Known rows, with every way that one mark hangs from another
(Q187 Q172 Q587 (Q645 Q220)): -1.68 -0.14 0.28 -0.16 0.37 1.19 -0.12 -3.95 -1.94 -0.17 -0.40 0.34 1.22
 -0.15 -0.07 -0.36 0.48 -0.57 0.14 1.82 0.21
(Q645 Q187 Q220 Q492): 1.09 0.60 0.78 -0.36 0.84 -0.22 -1.18 2.48 1.29 0.46 0.56 -2.96 0.69
 1.75 -0.07 0.96 -0.05 0.88 0.15 -1.96 0.79
(Q645 Q492): 0.50 -0.28 0.46 -0.72 0.11 -0.15 -1.25 0.48 0.52 -0.67 1.58 -2.45 0.18
 -0.96 -0.51 0.89 -0.56 -0.84 0.13 0.47 -0.09
(Q778 (Q645 Q220 Q492)): -1.47 0.36 -0.31 -0.40 0.96 0.68 -0.66 -1.02 1.03 0.74 -0.57 -0.64 0.46
 0.86 -0.71 0.06 -0.05 0.07 0.78 2.40 1.09
(Q778 (Q645 (Q187 Q172) Q220 Q492)): -0.35 0.50 0.33 -0.45 1.60 -0.34 -0.90 2.88 1.16 1.05 -3.24 -0.63 1.50
 1.46 -0.76 1.09 -0.22 0.66 0.52 0.04 2.44
(Q645 (Q187 Q172 Q587) Q220 (Q492 Q454)): 5.06 0.53 -0.23 0.11 0.86 0.09 -0.12 4.44 -1.83 0.74 -2.27 -1.42 -0.66
 1.69 0.01 0.66 0.08 0.01 -0.29 -3.30 -0.11
(Q492 Q454 (Q645 Q187)): 0.49 -0.37 0.45 0.35 -0.60 -0.97 0.99 2.50 -0.19 -0.49 -0.38 1.63 -1.01
 -2.43 0.22 0.49 -0.44 0.40 0.05 1.30 -1.22
(Q468 Q492): -2.59 0.05 0.94 -0.42 -0.62 -0.70 -0.69 -2.86 0.58 -0.94 3.84 -0.21
 -0.28 -1.62 -0.29 1.53 0.12 -1.50 -0.01 1.80 -0.34
(Q778 (Q645 (Q187 Q172) Q220 (Q492 Q454))): 2.29 0.37 -0.57 0.09 1.29 -0.33 0.43 4.16 0.16 1.32 -5.07 0.82 -0.39
 0.86 -0.61 1.49 -0.79 0.54 0.44 -0.81 1.48
(Q492 Q454 (Q645 Q187 Q220)): 0.35 0.20 0.34 0.66 -0.36 -0.26 0.94 0.92 -0.07 0.16 -0.55 2.33 -0.84
 -0.24 0.59 -0.60 0.14 0.96 0.08 0.84 -1.16
(Q260 (Q696 Q338)): -1.51 0.05 -0.03 0.94 -0.04 -0.53 0.15 -1.06 2.07 -1.37 -0.92 -1.55
 -0.34 -1.25 0.47 -1.56 -0.78 -2.12 0.11 4.58 -0.52
(Q220 Q696): -3.06 -0.48 -0.52 -0.09 -0.84 -0.63 -1.54 -5.23 -0.28 -0.36 2.44 0.28
 0.17 -0.03 -0.24 -0.77 -0.02 -0.72 -0.17 0.17 -0.82
(Q220 (Q696 Q260 Q338)): -3.34 -0.22 -0.81 -0.08 -1.26 -0.10 0.69 -4.36 1.80 -0.42 3.39 -0.48
 0.20 1.12 0.95 -2.75 -0.35 0.06 -0.55 0.37 -1.21
(Q492 Q454 Q645): -0.03 -0.64 -0.01 0.35 -1.20 -0.18 0.81 -0.96 -0.85 -0.94 0.53 2.77
 -1.40 -2.81 0.18 -0.64 -0.35 -0.74 0.09 3.40 -1.99
(Q645 Q220 Q492): 0.15 0.32 0.36 -0.32 0.40 0.48 -1.26 -1.10 0.50 -0.02 1.23 -1.92 0.33
 1.19 -0.19 -0.32 0.05 -0.25 0.21 0.10 0.05
(Q187 Q172 Q587): -0.10 -0.34 0.32 -0.58 0.32 0.01 -1.55 -1.97 -2.98 -1.05 1.48 -0.50 0.37
 -1.19 -0.40 -0.28 0.02 -1.99 -0.41 1.64 -0.78
(Q260 Q696): -0.76 -0.26 0.07 0.51 0.77 -0.31 -0.89 -1.69 1.08 -1.07 0.22 -0.21 -0.58
 -1.91 -0.38 -0.48 -1.05 -2.43 0.15 2.12 0.23
(Q468 (Q492 Q454 (Q645 (Q220 (Q696 Q260))))): -1.74 0.21 -0.82 0.80 -1.88 1.01 2.39 -4.70 2.14 0.65 3.28 5.39 -1.66
 1.42 1.08 -2.85 0.93 0.73 -0.33 -1.73 -1.13
(Q696 Q260): -1.79 -0.38 0.22 -0.98 0.48 0.25 -0.05 -2.31 0.26 -0.86 4.61 0.30 -0.10
 -1.40 -0.08 -0.52 -1.34 -0.87 -0.43 -0.21 -0.51
(Q492 Q454): 0.43 -0.53 -0.40 -0.02 -0.41 -0.54 0.09 -1.58 -1.65 -0.70 1.43 0.87
 -1.67 -2.35 -0.28 0.87 -1.23 -1.43 -0.11 1.13 -1.72
(Q187 Q587): -1.01 -0.15 0.07 -0.53 0.29 0.00 -1.19 -2.55 -2.33 -0.93 3.54 -1.51
 -0.15 -1.19 -0.28 -0.08 -0.02 -1.50 -0.18 2.05 -1.30
(Q187 Q587 Q645): -2.21 -0.52 0.12 -0.50 0.00 0.70 0.24 -2.78 -1.47 -0.73 1.61 -1.23 0.55
 -2.18 -0.22 1.07 -0.02 -0.73 0.30 2.67 -0.29
(Q778 (Q645 Q187 (Q220 (Q696 Q260)) Q492)): -1.38 0.52 -1.05 -0.38 1.21 0.47 0.44 0.48 3.14 2.05 0.16 -0.08 0.88
 3.47 -0.12 -0.96 -0.18 2.12 0.24 -4.02 2.24
(Q492 Q645): -2.40 -0.54 0.85 -0.18 -0.92 -0.12 -0.49 -2.47 -0.08 -1.23 2.05 1.35
 0.35 -2.33 0.00 -0.99 0.21 -0.75 0.15 4.19 -1.01
(Q260 (Q696 Q220 Q338)): -3.27 0.25 -0.37 0.65 0.29 -0.03 1.01 -0.92 1.40 -2.03 1.83 -1.17 -0.73
 -2.65 0.61 -1.44 -0.29 -0.74 -0.50 5.68 0.42
(Q645 Q187 Q220 (Q492 Q454)): 3.25 0.47 -0.02 0.16 0.50 -0.22 0.19 3.89 0.56 0.67 -0.76 -1.36 -1.10
 1.08 0.09 1.30 -0.51 0.68 0.10 -3.05 0.01

Rows
1.93 0.26 0.16 0.61 -0.03 0.07 0.60 1.48 -2.29 0.17 -1.90 2.38 -0.45
 0.37 0.56 -1.26 0.77 0.35 -0.24 0.35 -1.08 : (Q492 Q454 (Q645 (Q187 Q172 Q587) Q220))
0.95 -0.07 0.21 -0.34 0.43 1.59 -0.23 -0.80 -0.89 0.23 -2.08 -1.62 1.33
 0.80 -0.15 0.11 0.65 -0.10 0.27 0.26 0.99 : (Q187 Q172 Q587 (Q645 Q220 Q492))
-1.70 0.55 -0.78 0.08 0.67 -0.24 -0.84 0.04 2.24 1.81 -1.55 -0.71 0.95
 3.08 -0.41 0.17 0.50 1.81 0.66 -1.86 1.76 : (Q778 (Q645 Q187 (Q220 Q696) Q492))
1.66 0.58 -0.30 0.11 0.46 0.11 -1.83 0.63 -0.46 1.14 -0.99 -2.19 1.11
 3.98 0.06 -0.84 1.30 0.83 -0.36 -4.38 0.70 : (Q645 (Q187 Q172 Q587) (Q220 Q696) Q492)
-1.33 -0.69 0.32 -0.54 0.00 0.51 -0.12 -2.36 -2.17 -0.81 -0.41 -0.32
 1.01 -2.21 -0.41 0.90 -0.15 -1.19 0.08 2.26 0.10 : (Q187 Q172 Q587 Q645)
-1.05 -0.33 -0.38 0.17 -0.75 1.00 -0.57 -3.37 1.20 0.69 -2.96 0.30 1.54
 2.01 -0.11 -0.53 0.69 0.73 0.34 -1.34 1.36 : (Q187 Q172 (Q645 (Q220 Q696) Q492))
-4.25 0.06 -0.24 -0.82 0.00 0.41 1.83 -1.69 0.69 -1.71 6.48 -0.84 -0.15
 -2.04 0.88 -1.61 -0.51 0.71 -1.06 3.36 -0.26 : (Q696 Q220 Q260 Q338)
2.83 0.13 0.79 -0.77 1.04 -0.56 -1.42 4.88 -0.97 -0.14 -0.49 -3.63 0.96
 0.31 -0.48 1.44 0.03 -0.34 -0.29 -2.02 0.83 : (Q645 (Q187 Q172 Q587) Q492)
3.79 -0.08 0.03 -0.14 0.28 -1.03 0.19 5.67 0.42 0.10 -0.80 -2.05 -1.17
 -0.88 -0.25 2.60 -1.13 0.15 0.03 -2.44 -0.19 : (Q645 Q187 (Q492 Q454))
0.47 -0.39 0.10 -0.72 0.08 1.03 0.13 0.80 -0.37 -0.29 0.24 -3.21 0.58
 -1.45 -0.39 1.49 0.14 -0.22 0.50 0.95 0.45 : (Q187 Q587 (Q645 Q492))
0.10 0.11 0.98 0.39 -1.32 -1.12 1.58 2.65 1.14 -0.34 0.96 2.16 -1.38
 -2.15 0.35 1.81 0.34 0.30 0.09 0.69 -0.59 : (Q468 (Q492 Q454 (Q645 Q187)))
-1.22 0.37 -0.31 0.23 0.32 -0.29 -1.76 -2.94 -1.63 0.66 0.48 -0.14 1.09
 3.17 0.14 -1.25 1.19 0.39 -0.52 -2.74 0.18 : (Q645 (Q187 Q172 Q587) (Q220 Q696))
1.92 0.01 -0.57 -0.16 0.91 -0.95 0.86 5.59 0.66 0.86 -2.53 -0.77 -0.84
 -1.06 -0.79 2.94 -1.28 0.34 0.61 -0.20 0.97 : (Q778 (Q645 Q187 (Q492 Q454)))
-1.43 0.27 0.08 0.50 -0.47 0.08 -1.09 -2.43 -0.92 0.47 -0.62 1.73 1.16
 2.45 0.57 -2.76 1.98 1.15 -0.27 -0.72 -0.25 : (Q492 (Q645 (Q187 Q172 Q587) (Q220 Q696)))
1.22 -0.49 -1.19 0.75 -1.16 0.85 0.84 -1.76 0.26 0.97 -4.44 1.67 -0.18
 1.26 0.06 -0.03 0.14 0.51 0.22 -2.31 0.50 : (Q187 Q172 (Q645 (Q220 Q696) (Q492 Q454)))
0.02 -0.28 0.68 -0.28 0.05 0.94 -0.21 -0.78 0.73 0.01 -2.71 -0.69 1.46
 0.31 -0.29 0.62 -0.03 0.08 0.41 0.56 1.40 : (Q187 Q172 (Q645 Q220 Q492))
4.91 0.15 -0.32 -0.20 0.68 -0.45 0.23 5.75 -1.27 0.24 -0.10 -3.00 -1.36
 -0.43 -0.12 2.06 -0.49 -0.03 -0.10 -2.73 -0.43 : (Q645 (Q187 Q587) (Q492 Q454))
2.26 -0.28 0.25 0.29 -0.19 -0.59 0.66 3.24 -2.45 -0.41 -1.72 1.73 -0.65
 -1.58 0.23 0.07 0.14 -0.29 -0.36 0.76 -1.13 : (Q492 Q454 (Q645 (Q187 Q172 Q587)))
1.61 -0.20 -0.43 0.24 -0.38 1.06 1.45 0.17 0.38 0.49 -1.95 -0.07 -0.73
 -0.28 0.03 1.07 -0.51 0.37 0.58 -0.02 0.08 : (Q187 (Q645 Q220 (Q492 Q454)))
0.56 0.43 -1.68 0.57 0.34 -0.26 0.53 1.62 1.23 2.05 -3.28 0.75 -0.82
 2.53 -0.26 0.64 0.00 1.69 0.51 -2.69 0.93 : (Q778 (Q645 Q187 (Q220 Q696) (Q492 Q454)))
1.24 -0.32 -1.61 0.24 -0.60 1.73 2.49 -1.84 1.95 1.32 -0.38 1.47 -0.89
 1.77 0.47 -0.68 -0.56 1.47 0.10 -4.42 0.33 : (Q187 (Q645 (Q220 (Q696 Q260)) (Q492 Q454)))
-1.39 0.56 -0.73 -0.27 0.86 0.54 -0.09 -2.84 -0.02 1.07 4.35 -0.30 0.37
 3.27 0.64 -2.13 0.53 1.27 -0.68 -4.90 -0.20 : (Q645 (Q187 Q587) (Q220 (Q696 Q260)))
-1.07 -0.41 1.48 -0.22 -0.26 -1.07 -0.85 1.67 0.07 -0.92 -0.78 1.33 1.27
 -1.72 -0.05 -0.09 0.11 -0.03 -0.17 1.90 0.17 : (Q492 (Q645 (Q187 Q172)))
-0.39 -0.11 -0.11 0.69 -0.91 0.48 0.83 -2.74 -0.61 -0.31 0.06 3.36 -1.40
 -0.85 0.48 -1.77 0.20 -0.14 0.12 2.80 -1.85 : (Q492 Q454 (Q645 Q220))
1.90 0.19 0.77 0.37 -0.93 -0.66 1.22 3.10 -1.01 -0.36 -0.27 2.22 -0.94
 -1.56 0.27 1.05 0.99 -0.46 -0.30 0.29 -0.67 : (Q468 (Q492 Q454 (Q645 (Q187 Q172 Q587))))
0.69 0.28 0.11 0.14 0.06 -0.56 -1.82 0.38 1.24 0.95 -1.89 -1.18 1.34
 3.50 -0.08 -0.36 0.57 1.05 -0.16 -4.21 1.26 : (Q645 (Q187 Q172) (Q220 Q696) Q492)
0.17 -0.15 1.10 -0.31 0.09 -0.55 -0.68 1.64 -1.50 -0.73 -0.26 0.37 1.14
 -1.09 0.05 -0.47 0.81 -0.10 -0.25 1.84 -0.34 : (Q492 (Q645 (Q187 Q172 Q587)))
0.86 -0.08 1.11 0.41 -1.19 -1.22 1.18 2.98 0.48 -0.53 -1.17 3.25 -0.66
 -1.98 0.19 1.56 0.23 -0.26 -0.20 0.65 -0.29 : (Q468 (Q492 Q454 (Q645 (Q187 Q172))))
